What can hang from each mark:
z334: z55 z429 z591
z827: z55 z429 z965
z448: z591 z965
z55: z334 z591 z827
z591: z55 z330 z334 z965
z330: z429 z827 z965
z429: z334 z827
z965: z55 z334 z448 z591

Every row comes from one small tree of marks. The marks that hang from a mark follow it in brackets, in the order of their numbers. Every link used is in the known rows. Which tree was each row made from?
Known rows:
z55{z591}: [ -5  29 -11   8   2  -4   1 -16  15 -13   1  16  31 -18   8  -8  12  -2
   7   1   9   9  -4  -8   4  -7   8  17   3   5  -2  -3 -21  10  -7  -5
 -10   0 -19]
z429{z334{z55{z591{z330}}} z827{z965{z448}}}: [ -3  37 -21  16 -15  15 -12 -38  33 -17 -13 -40   8  -8  11   9 -51  28
  28  -2  -4 -10   7 -10  13 -15  15  -3   7 -17  17 -24  -6  29  -2  -5
  10 -10   7]
z429{z334 z827{z965{z448}}}: [-19   6  -3   3  -8  11  -4 -27   7  -5  -9 -36 -13  -2   8  12 -28   8
   2   5  -4 -25   8 -12   8  -8   5 -11   6   6  16 -16   9  20   4  -9
   0  -7  19]
z429{z334{z591{z55 z965}} z827}: [ 13  22 -26  29   0  12   2 -28  44 -22  -5 -19  31 -40  23  -2 -60  28
  25  18 -28  -7  12  -2  31 -12  22 -13 -17 -27  13   3  20   3 -19  -6
  13 -10  10]
z334{z55 z591{z330{z429}}}: [ 31  26 -31  15  -9   4  -7  -9  41 -15  -5 -17  31   0  11 -12 -31  44
  35  -3 -12  22   4   6  18  -5  15  -3 -11 -28  -1  -2  -8   9  -3  13
  25  -8   9]
z334{z55{z591{z330}} z429{z827}}: [ 31  46  -9  18   1  24 -16   3  37 -10  -6 -30 -27  14   9   6 -40  39
  37  -5   5  -7  -6 -11  39 -21  25  -4   0 -27   7 -30  -3   5  -3  -3
  12   7   7]
z330{z827}: [ 10  -6   2   5  -6  16   1  -6   2   5  -5  -7 -18  -3   6  20   4   1
  -6 -18 -13 -36  -7   5  -6   6   8 -12  13  14   6 -11   0  -4  11   8
  12  -1   8]
z330{z429 z827 z965{z55 z591{z334}}}: [  4   3 -17  10 -29  29  -6  -8   6  -7   4  24  32 -17   6  19  -7  -4
  -7 -31 -31 -20   1  13 -18  -1   3   0  49  28  29  17 -19   6  10 -11
 -12 -16  12]
z330{z965}: [-11   3   9  -6 -12   4   4 -23  -7  -2   6  -3  10  -7 -13   8  -5  -7
  -3 -16   3  -1  -1   4 -19  10   1  -3   2  18  15 -12 -10  19   9 -10
  -1 -14  -6]
z448{z965}: [ -2 -23   8   0  -6   1   5 -15  -5   3   3  -9  22 -16  -8  -6  -4   9
   8 -11  -2   7  -6   2 -19  -2  -5  -8  -5   4   3   1  -7  24 -20   3
   3 -14 -32]
z827{z429 z965{z334 z448 z591{z55 z330}}}: [-15   7 -10   6 -15  17 -12  13   4   1  -5  28  57  -8  -2 -16  23   4
   2 -32   3  32  -1  22 -21 -13 -27  34  32  12  -4  22 -43  34  -3   6
 -22 -19 -27]
z448{z965{z334{z55} z591{z330{z827}}}}: [ 13  -1   5  20 -19  18  -6  -9  15  -9  -5   1  46 -18  -9 -11 -16  17
  31 -32 -17  15  -7  11 -23 -17 -11   1  26 -13  16  10 -27  36 -30   5
   1 -11 -46]
z330{z965{z334}}: [-11  10   5   1 -21  10  -1 -13 -11 -11  -1  14  23  -5  -7   0  -6 -12
   4 -17  -4  15   2   7 -20  -1  -9   4  14  11  21   3 -12  17   9 -18
 -18  -7   0]
z827{z55{z591}}: [ -8  34 -25  19   2   9  -2 -20  33 -22  -3  33  38 -23  19   6   0   7
  14   6   7  -3  -4  -2   2  -5   0   5   7   3   4  -5   1   1  -4 -12
  -3  -8  -6]
z591{z330{z827} z334{z55 z429} z965{z448}}: [ 23   6  -5  32   7  12 -19  13  13  18 -11   3  -5  -7  11 -11 -30  13
  31 -36 -28  17  -6  11  10 -27   4  12   7 -23 -10   0 -29  22 -25  23
   5  -9 -37]
z591{z55{z827} z330}: [ 36  -3 -25  26   1  21  -7  33  21  16  -2  -8  11  -6 -17  14 -31  26
  31 -39  -9  -3 -12  32  -5   9   3  -1   2 -42 -13  -9 -23 -15   4  25
  35 -19 -23]
z965{z55{z591{z330}} z334{z429{z827}} z448}: [  7  35  -2  32  -8  18 -11  26  13  -8 -13  25  23  -1   0 -19  -8   5
  34 -18   4  30  -7   0  15 -33  -9  34  55  -3  12  13 -42  13 -13  -4
 -26   8 -28]
z448{z591{z330{z429} z965{z55{z827}}}}: [ 22 -31 -11  30   2  17   8  20  19   7   9  -8  42 -23 -16 -12 -26  25
  17 -24 -14  16  -4  23 -16  -2  -8  -5  -2 -27 -14  11 -25  18 -30  17
  20 -22 -38]
z330{z429 z827 z965{z55 z334}}: [ 11  -6 -22   5 -46  41   0   1  -6  -8  -7  12  16  -3   7  23 -13  11
  -5 -36 -26 -15  -1  22 -23   3  -1  -5  46  21  32  13  -4  -5  29 -15
  -9 -14  40]
z334{z429 z591{z55 z330{z827} z965{z448}}}: [ 24   6  -4  31  20   2  -1   1  32  12   1   5  25 -29  10 -20 -16  18
  26 -30 -12  14  -9   9  22 -13  15  13  -4  -8 -13  -3 -30  23 -27  22
  15 -17 -46]
z55{z334{z429} z591{z330 z965{z448}} z827}: [  3  14 -21  33  31   7 -16  18  17   2  -6  27  34 -11  25 -10  -5  31
  25 -22  24  28 -25  -6  23 -33  -5  25  -4 -17 -33 -30 -59  23 -22  16
 -16  -5 -52]
z448{z591}: [ -2 -10  13  10   8  -4   0  -3   9  -7  14   1  22 -16  -7 -14  -2 -10
   3   1  -6   5   7  -9  -4  -7  -3  -9   0   2   1  11  -3  23 -26   2
  -1   0 -24]
z965{z55 z334{z429{z827} z591{z330}} z448}: [ 13  28   0  36  -3  12  -8  23  19 -10 -13  18  28  -1   1 -25 -18  10
  39 -10  -6  32  -3   0  22 -29 -12  24  44  -7  12  15 -34  11 -16   2
 -16   7 -20]
z429{z334{z55} z827{z965{z448 z591}}}: [-15  31 -10  12 -11   9 -13 -42  26 -23  -8 -34  13 -12  13  11 -52  16
  19  14  -8 -19  15 -15  14 -21   7  -6  15  -6  26 -16   3  27 -15 -14
  -4  -3  15]
z429{z827{z965{z334 z448 z591}}}: [-21  25  21  16 -16  19  -6 -24   4 -11 -11  -4  20 -11 -12   8   9 -12
  14  -4   8 -12  -1  -3 -15 -13 -13  12  36  21  15  -8 -32  28  -5  -8
 -12   1 -21]
z827{z429{z334{z591}} z965}: [-13  -2 -36 -12  -4   4  -1 -13  17 -11  -2  -6  32  -1  32  -8 -10  21
 -14   2  -9  10   5  -2  13  -1  -3  -4 -25   2   0   1  14  13  10 -10
 -14 -21  45]
z827{z429 z965{z55{z591{z330}} z334}}: [  3  15 -36   6 -30  32  -5  15  15 -12 -12  31  56  -7   3  -6  -2  14
   7 -29   0  34  -9  25 -17  -5 -20  27  19 -10   6  14 -25   7  16 -12
 -24 -23  10]
z334{z55{z827{z429}} z591{z330 z965}}: [ 35  19 -40  34   6  10   0  -7  45 -10  -9 -16  59 -19  15  -2 -45  61
  45  -6  -8  17 -11  23  13  -3   2  -3 -35 -45 -19 -24 -29   2 -15  24
  31 -20 -10]
z827{z965}: [-13   0  -2  -4 -10   5   0 -21  -1  -1  -1  -3  13  -9  -7   8  -3 -11
   0 -13   8  -1  -2   5 -19   8  -6   5  -2   4   4 -13 -11  15   7  -9
  -5 -18   0]
z330{z429{z827} z965{z55 z334{z591}}}: [  9  22 -19  17 -41  36   1 -12  12 -24  -7   4  38 -10   2  10 -24  21
  17  -7 -15   5   4  12  -5  -4   1  -3  30  10  32  12  -7   2  19 -20
  -7 -10  32]

Which tree is each row?
[ -7   6   6  22  19 -14 -18  12   4   1  14  30  29 -22   5 -24  -4 -24
  14  -2 -14  23  15 -13  13 -29  -6  14  22   9  -4  30 -19  27 -39  10
 -23   6 -42]	z965{z448{z591{z55 z334{z429}}}}
[ 27  10 -37  31  12  14 -15  32  29 -11  -3  27  32  -5  18   1 -46  29
  32 -10  -2  20 -14   3  29 -19  -7   6   8 -35  -4 -11 -21 -16  -7   2
 -10  -5   2]	z965{z55{z334{z429 z591{z330}} z827}}
[ 24  20 -26  24  25  -3  -8  13  32  -8   7   8  25 -13  24  -5 -30  16
  30   1  -5   2  -2  -5  45 -13  11   0 -14 -20  -8 -10  -8 -14 -15   3
  -2  -2   7]	z334{z429 z591{z55{z827}}}
[  1   8  -5  17  24  -4 -14   6  20  -5  -2  28  25 -10  26 -29  -8  21
  15  -6   7  45  -9 -13  30 -31  -2  16 -10  -7 -18  -3 -23  32 -23   9
 -17  -3 -32]	z55{z334{z429 z591{z330 z965{z448}}}}
[ -6   9 -17  27   4   1 -13 -11   9  -7  -4  46  62 -57  16  -7 -26   7
  14  -4  -3  37   5  12  -1 -26  -7  28   6  -9 -12  20 -23  21 -33   7
 -17 -13 -50]	z591{z55{z334} z965{z448}}
[  6   9  -1  14  25 -11   5  -9  22  -6   5   7  25 -19  22 -26 -12  10
  14   9   0  21  -4 -11  34 -16   8   7 -28  -6  -9  -6  -8  14 -29  -4
 -10  -4 -11]	z334{z429 z591{z965}}
[ -7  21 -20  16 -12  27  -2 -38  26 -13  -9  17  24 -28  14  31   1  -2
   6 -23  -2 -40 -13   8 -20   8   3  -3  18  19  13 -25  -9   7  14  -9
   6 -23   2]	z330{z827{z55{z591} z965}}
[  6 -12 -23   0 -11   9  -5   6   2  12  -1 -36  -4  24   2   3 -26  42
   8 -30  -7   3   2  11  -2   0   5  -9   4  -7   0 -14 -15  21  13  14
  21 -18  10]	z591{z330{z429{z334{z55{z827}}} z965{z448}}}
[-18  -6  15   8   8  -5 -12  -1  -2  11   7   4  15  -4 -12 -18   7 -24
   8 -25   3  19   1  -6 -12 -12 -14  13  12  11  -5   0 -34  45 -19   6
 -14 -13 -39]	z827{z965{z448{z591{z330 z334{z429}}}}}
[  4  -6 -32  -2 -24  30  -3  -1  12  -8  -7 -31 -11   9  18  16 -35  31
  -6   3 -16 -21  10   1  12  -4   9 -17   8  -6  16   4  28  -6  19 -15
   1 -11  62]	z330{z429{z334 z827{z965{z55}}}}
[-30  10  -3  19  11   2 -14 -18  15  -9   5  32  35 -20  10  -2  -3 -22
  13  -7   3   4   5  -9  -8 -17 -21   4  18  19   4  -1 -10  33 -21 -10
 -21 -17 -18]	z827{z55 z965{z448{z591{z334{z429}}}}}
[ 15   7 -10  19 -18  17 -12  17   9   8   0  20  20  -4 -23  -6 -26  -9
  22 -39 -25  29  -4  22 -20   2  -4  10  19 -21  13  14 -25  10   6   3
   2 -22 -26]	z591{z330{z965{z55}} z334}
[  0 -11 -26   2  -1  19  -1  10  -2   7  -5 -11  13  10   9  26   0  22
  -1 -14  10 -21 -14  16  -7  10 -16  -8 -15  -2 -15 -29 -18 -12  19   6
   2 -16  25]	z55{z827{z429 z965}}
[-12  -4   1   4 -24  17   2 -21  -5  -1   5  10  31 -17   0  17  11   1
 -14 -31 -11 -25   0  10 -26   1  -1   7  59  55  24   5 -36  25   4  -1
  -7 -14 -10]	z330{z429 z827 z965{z55 z448 z591}}
[  4 -13   4  26   3   1   8 -10  17 -10  12  14  57 -48 -11 -16 -29  -6
  12  -2 -12  22   6   7 -14 -10  -9   3  -1 -13   2  19 -13  23 -45  -2
  -4 -14 -43]	z448{z591{z965{z55}}}
[ 20 -26 -19  22   2  12   1  14  28   3  13  -8  40 -33  -3 -23 -36  24
  10 -22 -28  25  12  16  -3 -10   7  -6 -12 -33  -9  31   3  28 -33  12
  18 -24 -30]	z448{z591{z55 z330{z429{z334}} z965}}
[  8   4 -24  31 -17  13   1  -1   9 -18  -7  26  78 -34  -1  -5 -26  13
  36 -17  -5  24 -11  13 -18 -16 -19  13  22 -20  11   9 -35   6 -26  -6
 -19 -14 -34]	z448{z965{z55{z591 z827} z334}}
[  2  27 -10  22  -6  37 -12  -9  26 -19 -12  10  -7  -7  16  30 -21  24
  16  12   0 -27  -6  -5  11 -11   0 -19  12  -1  11 -16  22  -8  12 -10
   7   2  17]	z429{z827{z55{z334}}}
[  3  20 -21  25  11   8 -17   8  23 -16   5  38  55 -31  12   7 -19   4
  17  -2  -2   5  -1   3  10 -20  -6  14  19 -15  -2   6 -24  -1 -21   0
 -16  -1 -25]	z965{z591{z55{z334 z827}}}
[ 20 -25 -28  20  -8  22   0  10  16  22  -7 -12  15 -25   9  -4 -24  38
   4 -43 -31   1   2  31  -6  -5  13   5   9 -13 -12  18 -12  18 -10  28
  28 -28 -24]	z591{z55 z330{z429{z334} z827} z965{z448}}
[  5  -5  -8  28  14   1 -15  28   7  11   8  18  38 -13  -4 -15   2   1
  18 -21 -15  18   4   9  -2 -15 -14   8  17  -3 -18  21 -37  22 -25  31
   3  -5 -48]	z965{z448{z591{z55{z827{z429}} z330 z334}}}
[ -4  24  -1  11   1  -6 -20  13  -5 -11  -9  16   6  14  21 -19 -16   5
  23   2   2  31  11 -12  26 -39 -13  19  27  -3   7  10 -11  13 -19  -6
 -35  19   7]	z965{z334{z55 z429} z448}
[ -3  15   1  11 -15  22 -10 -29  12 -11   6  26  34 -37   2  24 -11  -9
  -2 -33 -15 -22  -3   7 -19  -1   7   0  34  26  25  -5 -21  22   1  -7
  -5 -16 -23]	z330{z827 z965{z591{z55{z334}}}}
[ 21  -8   1  22   4   9  -4  16  26   3  15   0  28 -23 -23 -15 -20   2
  19 -27 -17  16   4  12  -9  -2   3  -4   5 -23  -4  19 -10  23 -24  16
  21 -14 -46]	z448{z591{z55 z330}}
[  7  -2 -31  10 -33  28  -1  14  -8 -10  -4  12  37   2   4  15 -24  18
   7 -21 -10   6   1  22 -14   0 -13   1  29   0  18   9 -15 -12  21 -16
 -16 -14  35]	z330{z429 z965{z55{z827} z334}}
[ 25  34 -15  30 -15  34 -10  33  25 -15 -12  21  15   2   0 -11 -27  13
  34 -19  -5  24  -9   6  19 -25  -2  21  38 -28  17  11 -17  -7  -2 -15
 -19   4  -1]	z965{z55{z591{z330}} z334{z429{z827}}}
[ 13   2 -20  34  10   6 -12   2  21 -13   7  16  57 -33  15  -9 -37   9
  25   4 -26  20   8   6   4 -23 -10  -6 -17 -29 -10  15 -11  13 -40   7
  -8  -7 -19]	z448{z591{z334{z55{z827{z429}}} z965}}
[-13  11 -22  25  11   3 -16  20   9 -13  -1  52  71 -19  20   0  -3  16
   7   2  10  18  -6   1   7 -31 -30  28  46  12  -6   9 -50   7 -24   7
 -36   3 -29]	z965{z55{z334 z827{z429}} z448 z591}
[ 11  30   4  31   4   9 -13  18  18  -5 -10  11  18  -1   5 -24  -4   9
  37 -13  -5  25   0  -3  27 -28  -2  19  28  -3   2  13 -28  19 -14   9
  -8   9 -24]	z965{z334{z429{z827} z591{z55 z330}} z448}
[ 10 -20   3  26   3   2 -10  11  12  -7  18  24  49 -33  -4 -27 -37 -13
  24 -12 -28  31   6  -8  -2 -28 -12  -6  12 -14  12  34  -7  30 -54  -5
 -24 -11 -44]	z448{z591{z334{z429}} z965{z55}}
[ 15  -1 -15   5  -6  16  -7   7  25  -1   0 -17   2   9  10  -3 -12  29
   2 -21 -20 -12   3   4   8  -9  10  -6  20  -9   7   6  -5  14  -5   8
  13  -4   5]	z965{z591{z330{z429{z334{z55}} z827}}}
[  8 -23  16  21   9   4   8   1  17   7  11  -9  30 -25 -23 -24 -10   5
  12 -23  -9  23  -2  10 -20  -3  -5  -3 -12 -17 -12   7 -21  39 -36  16
  19 -17 -60]	z448{z591{z330 z965}}
[  8  16 -16  14   7   3 -14   3  25 -14  -4  27  31  -9  17 -16  -7  18
  16  -5   0  34  -8  -7  15 -15   1   6  -4 -13  -8   2 -13  18  -3   8
  -4  -3 -16]	z55{z334{z591{z330}}}
[-16  18  -2  11  -2  -5 -10 -19   3 -15   5  35  45 -23   7  -7 -22  -4
   9 -10   7  31   0  -9   3 -17  -7  18  26  24  17  -2 -30  30 -10 -12
 -29 -10 -21]	z330{z965{z55{z334{z429 z591}} z448}}
[-25  -1  16   6   1  -3 -10  -4 -10  -5   3  14  25  -4   0 -20   9 -26
   6 -14   9  23   5 -11  -7 -23 -22  17  22  18   4   6 -27  42 -21 -10
 -36  -3 -19]	z827{z965{z334{z429} z448{z591}}}
[ -2 -18  15  16   6  -2   8  -1  -1  22  -6  -7  18 -14 -20 -20   6  13
  11 -28   4  28 -10  20 -22  -1  -8  18  -2  -5 -20  -3 -41  36 -22  26
  20 -19 -69]	z591{z330 z965{z448}}
[ 18  37 -45  17  -1  11 -11  -4  27 -20  -6  -2  37  -5  26  17 -28  42
  26   6   5  -4  -5   5  19 -11   4   1 -10 -23  -7 -23 -16 -14  -1   4
   1   0  18]	z334{z55{z591 z827{z429}}}
[ -4  21 -15  25   7   9  -7   9   8   4  -9   7  35   4  -1  -4  11   6
  30 -36  23  11 -21   5  -5 -11 -13  27  15  -8 -15 -30 -68  21  -1   9
 -10 -11 -35]	z55{z591{z330} z827{z965{z334{z429} z448}}}
